Each row was made from one small tree. Brackets hold a mark, then the marks that hang from it, in the order of their numbers. Every link used is in the known rows. Write each row's tree.
Known rows
[K3 [K551 [K279 K344]]]: [ 0.27  0.09  0.75 -0.04  0.09 -0.37  0.16  0.17 -0.24  0.88  0.06  2.62
 -0.44 -0.27  0.10  0.11  1.14 -0.33 -0.28 -0.32  0.13 -0.73  0.13 -0.33
 -0.38  0.40 -0.11]
[K3 [K551 [K279 K344] [K560 K472]]]: [ 0.12  0.36  0.92  0.16  0.47 -1.05  0.39  0.09 -0.05  1.09  0.17 -2.22
 -0.57 -0.46  0.12  0.59 -0.43 -0.28 -0.65 -0.86  0.37 -1.02 -0.06 -2.17
  0.34  0.23 -0.91]
[K472 K279]: [ 0.12 -0.07 -0.07 -0.12 -1.10 -0.78 -0.60  0.40 -0.31 -0.35 -0.53  0.00
 -0.28  0.70  0.13  0.57  1.41  0.03  0.39 -0.28 -0.24  1.73 -0.08  2.80
  0.45 -0.14  0.69]
[K560 K472 K512 [K962 [K279 K344]]]: [ 0.33  0.07 -0.71 -0.22 -1.39  2.69  0.26 -0.52  0.35 -0.02  0.15  0.72
  0.96  0.42 -0.28  0.41  0.73  0.46  0.61 -0.17 -0.26  0.54  0.25  0.99
 -0.61 -0.07  0.68]
[K560 K512 [K962 [K551 [K279 K344]]]]: [ 0.29  0.01  0.23  0.04  2.00 -0.44  0.41 -0.18  0.20 -0.48  0.45  4.77
  0.31  0.06  0.00 -0.78  0.00 -0.01  0.41 -0.31 -0.17  0.82 -0.22 -0.30
  0.43  0.20 -0.54]
[K560 K962]: [ 0.19  0.05 -0.18  0.06 -0.89 -1.19  1.36 -0.03 -0.24 -0.46  0.15 -1.15
 -0.27 -0.07 -0.09 -0.30  1.62 -0.24  0.44  0.00  0.31  1.07  0.07  1.20
 -0.54 -0.12  0.67]
[K560 K512 K962]: [ 0.15 -0.82 -0.47 -0.05 -0.86 -0.99  0.33 -0.28  0.03 -0.46  0.11  1.34
  0.61 -0.04 -0.08 -0.59  0.08 -0.04  0.56  0.45 -0.17  0.80  0.14  1.30
 -0.21 -0.27  0.52]
[K962 K279 K551]: [-0.02  0.34 -0.59 -0.27  1.03  2.80 -0.55 -0.01 -0.32 -0.53 -0.33 -0.47
  0.42  0.46 -0.01  0.20  1.29  0.10 -0.52 -0.07  0.36  1.44  0.63  1.23
 -1.33  0.31  0.87]
[K560 [K472 K279] K512 K962]: [ 0.28 -0.71 -0.63 -0.08 -0.72 -1.49  0.29 -0.18  0.23 -0.49 -0.31 -2.96
  0.37  0.82 -0.11  0.43 -0.04  0.47  0.73 -0.16 -0.08  1.03 -0.46  2.89
  1.02 -0.51  0.34]
[K344 [K512 K279]]: [-0.48  0.17  0.31 -0.30 -0.68 -0.19 -0.52  0.62 -0.22 -0.22 -0.22 -0.39
 -0.20 -0.58  0.00 -0.16  1.07  0.26 -0.26  1.23 -0.37 -2.96 -0.17  0.77
  0.22 -0.13  0.68]
[K962 K279]: [-0.16  0.22 -0.32 -0.43 -1.50  2.72 -0.54 -0.06 -0.27  0.01 -0.32 -0.02
  0.51  0.26 -0.06  0.72  1.69  0.13 -0.30  0.20 -0.30  1.39  0.60  1.26
 -1.60  0.11  0.65]
[K962 [K551 [K279 K344] [K560 K472]]]: [ 0.19  1.11  0.69  0.23  1.98 -1.15 -0.21  0.17  0.05 -0.28  0.49 -1.80
 -0.33 -0.25  0.09  0.25 -0.11 -0.39 -0.24 -0.69  0.53  0.76 -0.19 -2.29
  0.78  0.26 -1.13]
[K512 [K279 K344]]: [ 0.06  1.18  0.05 -0.27 -1.03  0.24 -0.60  0.48 -0.24 -0.15  0.27  3.60
  1.78 -0.37 -0.10  0.49  2.02  0.03  0.18  0.32 -0.07 -0.75  0.27  0.37
  0.72  0.30  1.25]
[K962 [K279 K344]]: [ 0.05  0.64 -0.34 -0.42 -1.87  3.56 -0.77 -0.04 -0.22  0.11 -0.10  3.57
  0.28  0.32 -0.08  0.55  2.19 -0.01  0.08 -0.01 -0.32  1.33  0.71  0.93
 -1.24  0.28  1.11]
[K551 K279 [K560 K472 K512]]: [-0.44 -0.56  0.92 -0.14 -0.46 -2.04 -1.26 -0.03  0.29  0.13  0.16 -2.70
  1.05 -0.38  0.05  0.61 -1.81  0.05 -0.33  0.38 -0.25  0.32 -0.13 -1.77
  0.46 -0.29 -1.78]
[K551 [K279 [K344 K512]] K560]: [-0.47  0.12  1.46  0.01 -0.55 -0.20 -0.38  0.50 -0.08  0.36  0.14  2.70
 -2.64 -0.72  0.13 -0.59 -0.24 -0.38  0.05  0.41 -0.44 -1.23 -0.23 -2.01
  0.07 -0.07 -1.33]
[K3 [K551 K560]]: [ 0.13 -0.32 -0.29  0.38  0.13 -0.85  0.38  0.04 -0.36  0.70 -0.24 -1.49
 -0.39 -0.26  0.08 -0.25 -0.67 -0.39 -0.80  0.02  0.60 -0.68  0.22 -0.47
 -0.55  0.20  0.50]
[K512 K279]: [-0.23  0.68  0.08 -0.32 -0.80 -0.56 -0.51  0.52 -0.30 -0.29 -0.02  0.01
  2.27 -0.41  0.08  0.55  1.44  0.10 -0.27  0.45 -0.20 -0.76  0.21  0.67
  0.19  0.18  0.85]
[K551 [K279 K344]]: [ 0.07  0.51  1.07 -0.19 -1.00 -0.47 -0.60  0.34 -0.17  0.06  0.24  3.35
 -0.17 -0.25  0.04  0.21  1.91 -0.44  0.34 -0.21 -0.38  1.39  0.20 -0.35
  0.16  0.18 -0.47]
[K560 K472 [K512 K279]]: [-0.07 -0.17 -0.11 -0.25 -0.77 -0.99 -1.46  0.02  0.16 -0.35  0.11 -2.01
  3.18 -0.23 -0.14  0.68 -0.03  0.36 -0.24  0.96 -0.33 -1.32  0.10  0.84
  0.79 -0.32  0.52]
[K962 [K279 [K344 K512]] [K551 K560]]: [-0.24  0.42 -0.39  0.05  1.32  3.78 -0.41  0.09 -0.11 -0.07 -0.24  2.87
 -2.41  0.03  0.01 -0.93 -0.28  0.02 -0.22  0.07 -0.05 -1.11  0.06 -0.72
 -0.97  0.35  0.37]
[K551 [K279 [K344 K512]]]: [-0.05  0.01  1.52 -0.25 -0.90 -0.06 -0.70  0.49 -0.16  0.12  0.06  3.18
 -2.50 -0.50 -0.03 -0.51  1.44 -0.29  0.26  0.64 -0.47 -1.04 -0.15 -0.23
  0.04 -0.21 -0.66]
[K344 K512]: [-0.10 -0.48  0.21 -0.13 -1.14 -0.49 -0.45  0.22 -0.34 -0.32 -0.46 -0.57
 -2.35 -0.35  0.04 -0.79  1.22 -0.26  0.06  0.99 -0.11 -1.04 -0.10  1.30
 -0.66 -0.43  0.57]

Write each row's tree
[-0.25  0.26  1.35 -0.08 -0.42 -2.07 -0.22  0.31  0.01  0.12  0.23 -4.94
  0.26 -0.43  0.12  0.83 -0.40 -0.13 -0.40 -0.18  0.16  0.81 -0.02 -1.99
  0.17 -0.14 -1.65] => [K551 K279 [K560 K472]]
[-0.29 -0.24 -0.41 -0.34 -0.36 -0.69  0.29  0.00  0.09 -0.33  0.23  1.43
  2.86 -0.23 -0.11 -0.18  0.07  0.44  0.27  0.70 -0.34 -1.30 -0.03  0.79
  0.38 -0.01  0.64] => [K560 [K512 K279] K962]
[ 0.15 -0.03  0.03 -0.28 -1.15  0.44 -0.71  0.44 -0.21 -0.25 -0.60  3.45
 -3.12  0.50  0.05 -0.15  1.51  0.03  0.77  0.12 -0.44 -0.56 -0.42  2.67
  0.83 -0.24  0.79] => [K472 [K279 [K344 K512]]]
[-0.02  0.92  1.18  0.09 -0.66 -1.22 -0.31  0.20  0.10  0.22  0.40 -1.51
 -0.12 -0.46  0.11  0.74  0.15 -0.35 -0.01 -0.59 -0.09  0.77  0.03 -2.16
  0.64  0.00 -1.19] => [K551 [K279 K344] [K560 K472]]
[ 0.46 -0.47 -0.95  0.12  1.81 -1.42  0.38 -0.27  0.25 -0.93 -0.23 -3.28
  0.14  1.09  0.00 -0.03 -0.38  0.45  0.57 -0.49  0.43  1.23 -0.50  2.79
  1.19 -0.20  0.54] => [K560 [K472 K279] K512 [K962 K551]]
[-0.46 -0.03 -0.25 -0.15 -0.44 -1.27 -1.26  0.13  0.25 -0.08  0.06 -2.58
  3.06 -0.38 -0.02  0.76 -1.59  0.31 -0.40  0.70 -0.25 -1.56 -0.01 -1.08
  0.94 -0.13 -0.05] => [K551 [K560 K472 [K512 K279]]]
[-0.03  0.20 -0.09 -0.30 -1.38  3.52  1.12  0.01 -0.07  0.09 -0.17  2.63
 -2.51  0.05 -0.18 -0.49  1.83  0.25  0.51  0.14 -0.40 -1.03  0.17  1.09
 -1.26 -0.07  0.86] => [K560 [K962 [K279 [K344 K512]]]]
[ 0.19  0.46 -0.29 -0.28 -0.92 -0.43 -1.51  0.07  0.16 -0.21  0.22  1.39
  2.89 -0.21 -0.14  0.72  0.55  0.19  0.29  0.72 -0.37 -1.12  0.05  0.55
  1.44 -0.05  0.98] => [K560 K472 [K512 [K279 K344]]]
[-0.63  0.15 -0.30 -0.06 -0.94  2.31  1.49 -0.15 -0.09  0.21  0.03 -1.26
  0.24  0.07 -0.04  0.05  0.15  0.16 -0.23 -0.35 -0.01  0.99  0.45 -0.55
 -1.54  0.14 -0.10] => [K551 [K560 [K962 K279]]]
[-0.21  0.37 -0.51  0.04 -0.23 -0.10  0.39 -0.01  0.23  0.09  0.58  4.84
  2.42 -0.48 -0.08 -0.12 -0.98  0.28  0.51  0.32 -0.49 -1.56 -0.04 -1.19
  0.98  0.31  0.27] => [K551 [K560 [K512 [K279 K344]] K962]]
[-0.01 -0.48 -0.97  0.23  1.95 -1.49 -1.18 -0.08  0.21 -0.67 -0.33 -2.68
  0.38  0.91  0.18  0.29 -1.97  0.23 -0.02 -0.52  0.12  0.91 -0.49  0.95
  1.28 -0.14 -0.06] => [K962 [K551 [K560 [K472 K279] K512]]]
[ 0.28 -0.50 -0.97  0.21  1.77 -0.95  0.45 -0.28  0.05 -0.92 -0.01  1.15
  0.51  0.30 -0.09 -0.96 -0.28 -0.03  0.39  0.36  0.33  0.90 -0.06  1.21
 -0.11 -0.03  0.68] => [K560 K512 [K962 K551]]
[-0.46 -1.26  0.50  0.11  0.63 -1.02 -0.52 -0.11 -0.02  1.07 -0.10  1.02
  0.60 -0.40  0.18  0.11 -2.45 -0.03 -0.93  0.37 -0.07 -1.22 -0.03 -1.70
 -0.21  0.10 -1.41] => [K3 [K551 K279 [K560 K512]]]
[-0.19 -0.62 -0.77  0.19  1.85 -0.82 -1.10 -0.16 -0.02 -0.60 -0.12  1.51
  0.62  0.05  0.03 -0.62 -1.91 -0.24 -0.18  0.42  0.17  0.78  0.03 -0.51
  0.09  0.11 -0.01] => [K962 [K551 [K560 K512]]]
[-0.57 -0.49  0.48  0.08  2.14 -1.07 -1.14  0.03  0.08 -0.28  0.09  1.54
  0.82 -0.20  0.17 -0.24 -2.23 -0.05 -0.31  0.29 -0.07  0.79 -0.07 -1.81
  0.10  0.12 -1.58] => [K962 [K551 K279 [K560 K512]]]
[-0.40  0.20  1.08  0.08 -0.12 -1.64  1.45  0.25 -0.07  0.13  0.51 -1.43
 -0.07 -0.48  0.10 -0.23 -0.30 -0.25  0.00 -0.36 -0.07  0.80 -0.01 -1.89
 -0.22 -0.10 -1.68] => [K551 K279 [K560 K962]]
[ 0.51  0.17  0.21 -0.16 -1.17 -0.36 -0.66  0.36 -0.03 -0.29 -0.62 -1.13
 -3.02  0.54 -0.11  0.24  1.59  0.05  0.75  0.00 -0.22 -0.77 -0.59  2.61
  1.19 -0.33  0.78] => [K560 [K472 [K279 [K344 K512]]]]
[ 0.73  0.38 -0.44  0.38  1.80 -1.84  1.47 -0.15 -0.06 -0.97  0.11 -5.86
 -0.31  0.19 -0.12 -0.42  1.42 -0.25  0.11 -0.44  1.04  1.02 -0.15  1.07
  0.02 -0.09  0.79] => [K560 K472 [K962 K551]]
[ 0.12 -0.13 -0.52  0.18 -0.80 -0.66 -1.33 -0.04  0.24 -0.09 -0.17  1.38
  0.16  0.68  0.02  0.84 -1.22  0.09  0.72 -0.48 -0.39  0.98 -0.35  0.85
  1.64 -0.09  0.17] => [K551 [K560 [K472 [K279 K344]] K512]]
[ 0.44  0.94 -0.57  0.24  1.76 -0.71 -0.33  0.20  0.02 -0.53 -0.12 -1.37
 -0.90  0.85  0.07  0.46 -0.06 -0.09  0.29 -1.25  0.59  1.33 -0.40  0.61
  1.47  0.28  0.40] => [K962 [K551 [K560 [K472 [K279 K344]]]]]
[ 0.25  0.71 -0.29 -0.21 -1.46  3.22  1.11 -0.10 -0.14  0.10  0.11  2.93
  0.03  0.31 -0.17  0.05  2.39  0.12  0.56 -0.44 -0.13  1.15  0.50  0.98
 -1.09  0.26  1.04] => [K560 [K962 [K279 K344]]]
[ 0.28 -0.20 -0.23  0.46  0.28 -1.53  0.47 -0.10 -0.14  0.65 -0.31 -5.92
 -0.42 -0.27  0.03  0.29 -0.64 -0.36 -0.86 -0.14  0.87 -0.97  0.07 -0.59
 -0.15  0.02  0.36] => [K3 [K551 [K560 K472]]]
[ 0.19 -0.32 -0.81  0.37  1.84 -1.44 -1.10 -0.30  0.18 -0.73 -0.06 -3.00
  0.72  0.09 -0.01 -0.21 -1.85 -0.17 -0.30  0.21  0.65  0.61 -0.13 -0.60
  0.38 -0.20 -0.09] => [K962 [K551 [K560 K472 K512]]]
[ 0.13 -0.34 -0.36  0.57  0.52 -1.11  2.21 -0.14 -0.20  0.69 -0.02 -2.18
 -0.65 -0.30  0.07 -0.79 -0.45 -0.27 -0.44 -0.32  0.87 -0.85  0.04 -0.46
 -0.71  0.08  0.41] => [K3 [K551 [K560 K962]]]
[-0.50 -1.20 -0.95  0.22  0.12  2.84  1.20 -0.56  0.13  1.06 -0.18  0.57
  0.70  0.13 -0.04 -0.27 -2.10  0.50 -0.56  0.01  0.06 -1.22  0.25 -0.36
 -1.51  0.17  0.10] => [K3 [K551 [K560 K512 [K962 K279]]]]
[-0.25 -0.43 -0.62  0.21  0.62 -1.17 -0.46 -0.10  0.15  0.81 -0.06 -3.20
  2.85 -0.43 -0.03  0.51 -2.27  0.45 -1.11  0.48  0.16 -3.18 -0.08 -0.93
  0.70  0.00  0.28] => [K3 [K551 [K560 K472 [K512 K279]]]]
[-0.07 -1.25 -0.79  0.34  0.35 -0.74 -0.59 -0.28 -0.02  0.69 -0.25  1.06
  0.35 -0.19  0.08 -0.46 -2.15 -0.18 -0.75  0.53  0.15 -0.94  0.09 -0.41
 -0.31  0.00  0.32] => [K3 [K551 [K560 K512]]]
[-0.49 -0.33  0.99  0.22  0.62 -1.33  0.36  0.21 -0.24  1.05  0.05 -1.47
 -0.24 -0.49  0.24  0.11 -1.11 -0.26 -1.02 -0.15  0.28 -0.86  0.07 -1.83
 -0.59  0.21 -1.17] => [K3 [K551 K279 K560]]
[ 0.02 -0.48 -0.69 -0.34 -1.23  2.05  0.33 -0.49  0.31 -0.11 -0.17 -2.97
  1.26  0.37 -0.25  0.42  0.29  0.49  0.12  0.19 -0.25  0.62  0.21  1.31
 -0.99 -0.40  0.40] => [K560 K472 K512 [K962 K279]]
[ 0.19 -0.97 -0.57  0.39  0.33 -1.54 -0.48 -0.33  0.10  0.63 -0.20 -3.47
  0.54 -0.21  0.02  0.10 -2.08 -0.12 -0.84  0.16  0.44 -1.10 -0.11 -0.52
  0.04 -0.21  0.17] => [K3 [K551 [K560 K472 K512]]]
[-0.05 -0.52  0.35 -0.16  2.16 -1.09  0.46 -0.10  0.10 -0.58  0.23  0.84
  0.67  0.06  0.06 -0.58 -0.58  0.08  0.09  0.29  0.05  0.92 -0.24 -0.06
  0.08 -0.07 -0.94] => [K560 K512 [K962 [K551 K279]]]
[ 0.11  0.30 -0.34 -0.17  0.87  4.01 -0.52  0.08 -0.23 -0.32 -0.45  3.18
 -2.31  0.33 -0.04 -0.54  1.39  0.12 -0.11  0.29  0.07 -0.89  0.11  1.01
 -1.02  0.30  1.08] => [K962 [K279 [K344 K512]] K551]
[-0.34  0.27 -0.05  0.03 -1.07  3.28  1.28 -0.02  0.02  0.41  0.00  2.39
 -2.52 -0.16 -0.11 -0.65  0.26  0.10  0.22  0.01 -0.28 -1.35  0.14 -0.72
 -1.23 -0.04  0.22] => [K551 [K560 [K962 [K279 [K344 K512]]]]]
[-0.23  0.34  1.62 -0.06 -0.61 -0.82 -0.35  0.28  0.08  0.29  0.14 -1.75
 -2.59 -0.67  0.07 -0.18 -0.23 -0.25  0.05  0.09 -0.17 -1.42 -0.36 -2.00
  0.42 -0.41 -1.47] => [K551 [K279 [K344 K512]] [K560 K472]]
[ 0.31  0.78 -0.62 -0.24  0.76  3.57 -0.51 -0.04 -0.25 -0.39 -0.10  3.40
  0.07  0.55 -0.01  0.15  1.76 -0.04  0.01 -0.40  0.19  1.30  0.52  0.85
 -1.03  0.63  1.25] => [K962 [K279 K344] K551]
[-0.22 -0.63 -0.36  0.10 -0.63 -1.49 -1.32 -0.07  0.18 -0.17 -0.41 -2.45
  0.52  0.66  0.10  0.78 -1.78  0.24  0.16 -0.07 -0.22  0.91 -0.36  1.03
  1.29 -0.34 -0.20] => [K551 [K560 [K472 K279] K512]]
[ 0.45 -0.16 -0.48 -0.17 -1.28 -0.46 -1.56 -0.07  0.19 -0.28 -0.31  1.55
  0.27  0.84 -0.06  1.00  0.48  0.14  0.91 -0.24 -0.36  1.28 -0.28  2.59
  1.62 -0.20  0.71] => [K560 [K472 [K279 K344]] K512]
[-0.02 -0.19  1.08  0.17  0.66 -1.80  0.43  0.15 -0.05  0.94 -0.02 -5.93
 -0.17 -0.47  0.20  0.43 -0.95 -0.21 -1.08 -0.41  0.59 -0.92  0.04 -1.92
 -0.14  0.01 -1.24] => [K3 [K551 K279 [K560 K472]]]
[ 0.69 -0.05 -0.69 -0.03 -0.86 -0.86  0.20 -0.24  0.33 -0.34 -0.06  0.78
  0.14  0.91 -0.17  0.33  0.48  0.30  1.15 -0.54 -0.28  1.04 -0.38  2.62
  1.51 -0.28  0.72] => [K560 [K472 [K279 K344]] K512 K962]
[ 0.12 -0.41  1.22  0.03  0.16  0.02  0.06  0.32 -0.25  0.96 -0.22  2.38
 -2.92 -0.55  0.08 -0.64  0.69 -0.24 -0.36  0.23 -0.06 -2.59 -0.22 -0.19
 -0.30  0.01 -0.25] => [K3 [K551 [K279 [K344 K512]]]]
[ 0.26  0.57 -0.34  0.28  1.83 -1.79 -0.12  0.02 -0.09 -0.67 -0.08 -5.47
 -0.26  0.00  0.07 -0.08 -0.32 -0.36 -0.53 -0.35  1.03  0.87  0.05 -0.72
  0.09 -0.04  0.16] => [K962 [K551 [K560 K472]]]
[-0.32  0.76 -0.50 -0.04 -1.11  3.04  1.38 -0.12  0.00  0.26  0.29  2.44
 -0.20  0.10 -0.12  0.01  0.77  0.10  0.28 -0.72 -0.18  0.76  0.51 -0.85
 -1.16  0.28  0.35] => [K551 [K560 [K962 [K279 K344]]]]
[ 0.06 -0.53 -0.45  0.25 -0.41 -1.86  0.65 -0.41  0.31 -0.25  0.19 -3.52
  0.53 -0.21 -0.13 -0.11 -1.47 -0.01  0.25  0.08  0.13  0.33 -0.19 -0.44
  0.14 -0.54 -0.21] => [K551 [K560 K472 K512 K962]]
[-0.33 -0.70 -0.62 -0.24 -1.27  2.60  0.27 -0.39  0.10  0.00 -0.07  1.63
  1.28  0.37 -0.09  0.20  0.26  0.49  0.25  0.44 -0.56  0.84  0.39  1.29
 -1.33 -0.12  0.42] => [K560 K512 [K962 K279]]
[ 0.23  0.39  0.10 -0.09 -1.31  3.09  1.26 -0.13  0.09  0.08 -0.22 -1.86
 -2.35  0.08 -0.28 -0.21  1.90  0.27  0.30 -0.02 -0.22 -1.18  0.07  1.13
 -0.98 -0.21  0.79] => [K560 K472 [K962 [K279 [K344 K512]]]]
[-0.05  0.27  0.74  0.38  0.84 -0.69  2.14  0.13 -0.11  1.06  0.41  1.47
 -0.93 -0.49  0.08 -0.50 -0.25 -0.28 -0.33 -0.83  0.41 -0.87 -0.06 -2.05
 -0.20  0.39 -0.84] => [K3 [K551 [K279 K344] [K560 K962]]]
[-0.61 -0.67  0.83 -0.06 -0.13 -1.43  0.61 -0.08  0.21  0.14  0.37  1.01
  0.77 -0.37  0.11 -0.31 -1.91  0.02  0.17  0.24 -0.46  0.43 -0.08 -1.77
  0.13 -0.17 -1.77] => [K551 K279 [K560 K512 K962]]
[ 0.16  0.10 -1.15 -0.06  1.14  3.39  0.29 -0.34  0.15 -0.40  0.13  4.90
  0.65  0.62 -0.18 -0.44  0.36  0.33  0.32 -0.26 -0.12  1.04  0.20  0.98
 -0.72  0.38  0.98] => [K560 K512 [K962 [K279 K344] K551]]
[ 0.01  0.39  0.63 -0.07  2.09 -1.47  1.44  0.18 -0.15 -0.57  0.35 -1.24
 -0.20 -0.05  0.10 -0.43  1.03 -0.07 -0.05 -0.44  0.47  1.03 -0.03 -0.20
 -0.32  0.09 -0.76] => [K560 [K962 [K551 K279]]]
[ 0.09  1.00 -0.34  0.13 -1.06  2.24  1.39 -0.26  0.15  0.23  0.28 -1.97
 -0.10  0.12 -0.19  0.25  0.74  0.04  0.28 -0.88  0.15  0.69  0.40 -0.88
 -0.59  0.13  0.32] => [K551 [K560 K472 [K962 [K279 K344]]]]
[-0.05  0.02  0.79 -0.05 -0.55 -1.11 -1.21 -0.12  0.34  0.22  0.41  1.02
  0.74 -0.34  0.03  0.68 -1.26 -0.17  0.08  0.01 -0.48  0.42 -0.05 -2.07
  0.88 -0.11 -1.49] => [K551 [K279 K344] [K560 K472 K512]]
[ 0.43  0.80  0.56  0.02  1.88 -0.51  1.36  0.20 -0.07 -0.51  0.56  2.21
 -0.59  0.03  0.05 -0.45  1.48 -0.30  0.37 -0.70  0.40  1.04  0.01 -0.45
  0.14  0.28 -0.42] => [K560 [K962 [K551 [K279 K344]]]]
[-0.39 -0.29  0.75 -0.12 -0.63 -0.57 -1.37 -0.01  0.15  0.31  0.48  5.51
  0.70 -0.32  0.07  0.10 -1.34 -0.24  0.12  0.29 -0.74  0.59  0.03 -1.96
  0.49  0.13 -1.30] => [K551 [K279 K344] [K560 K512]]
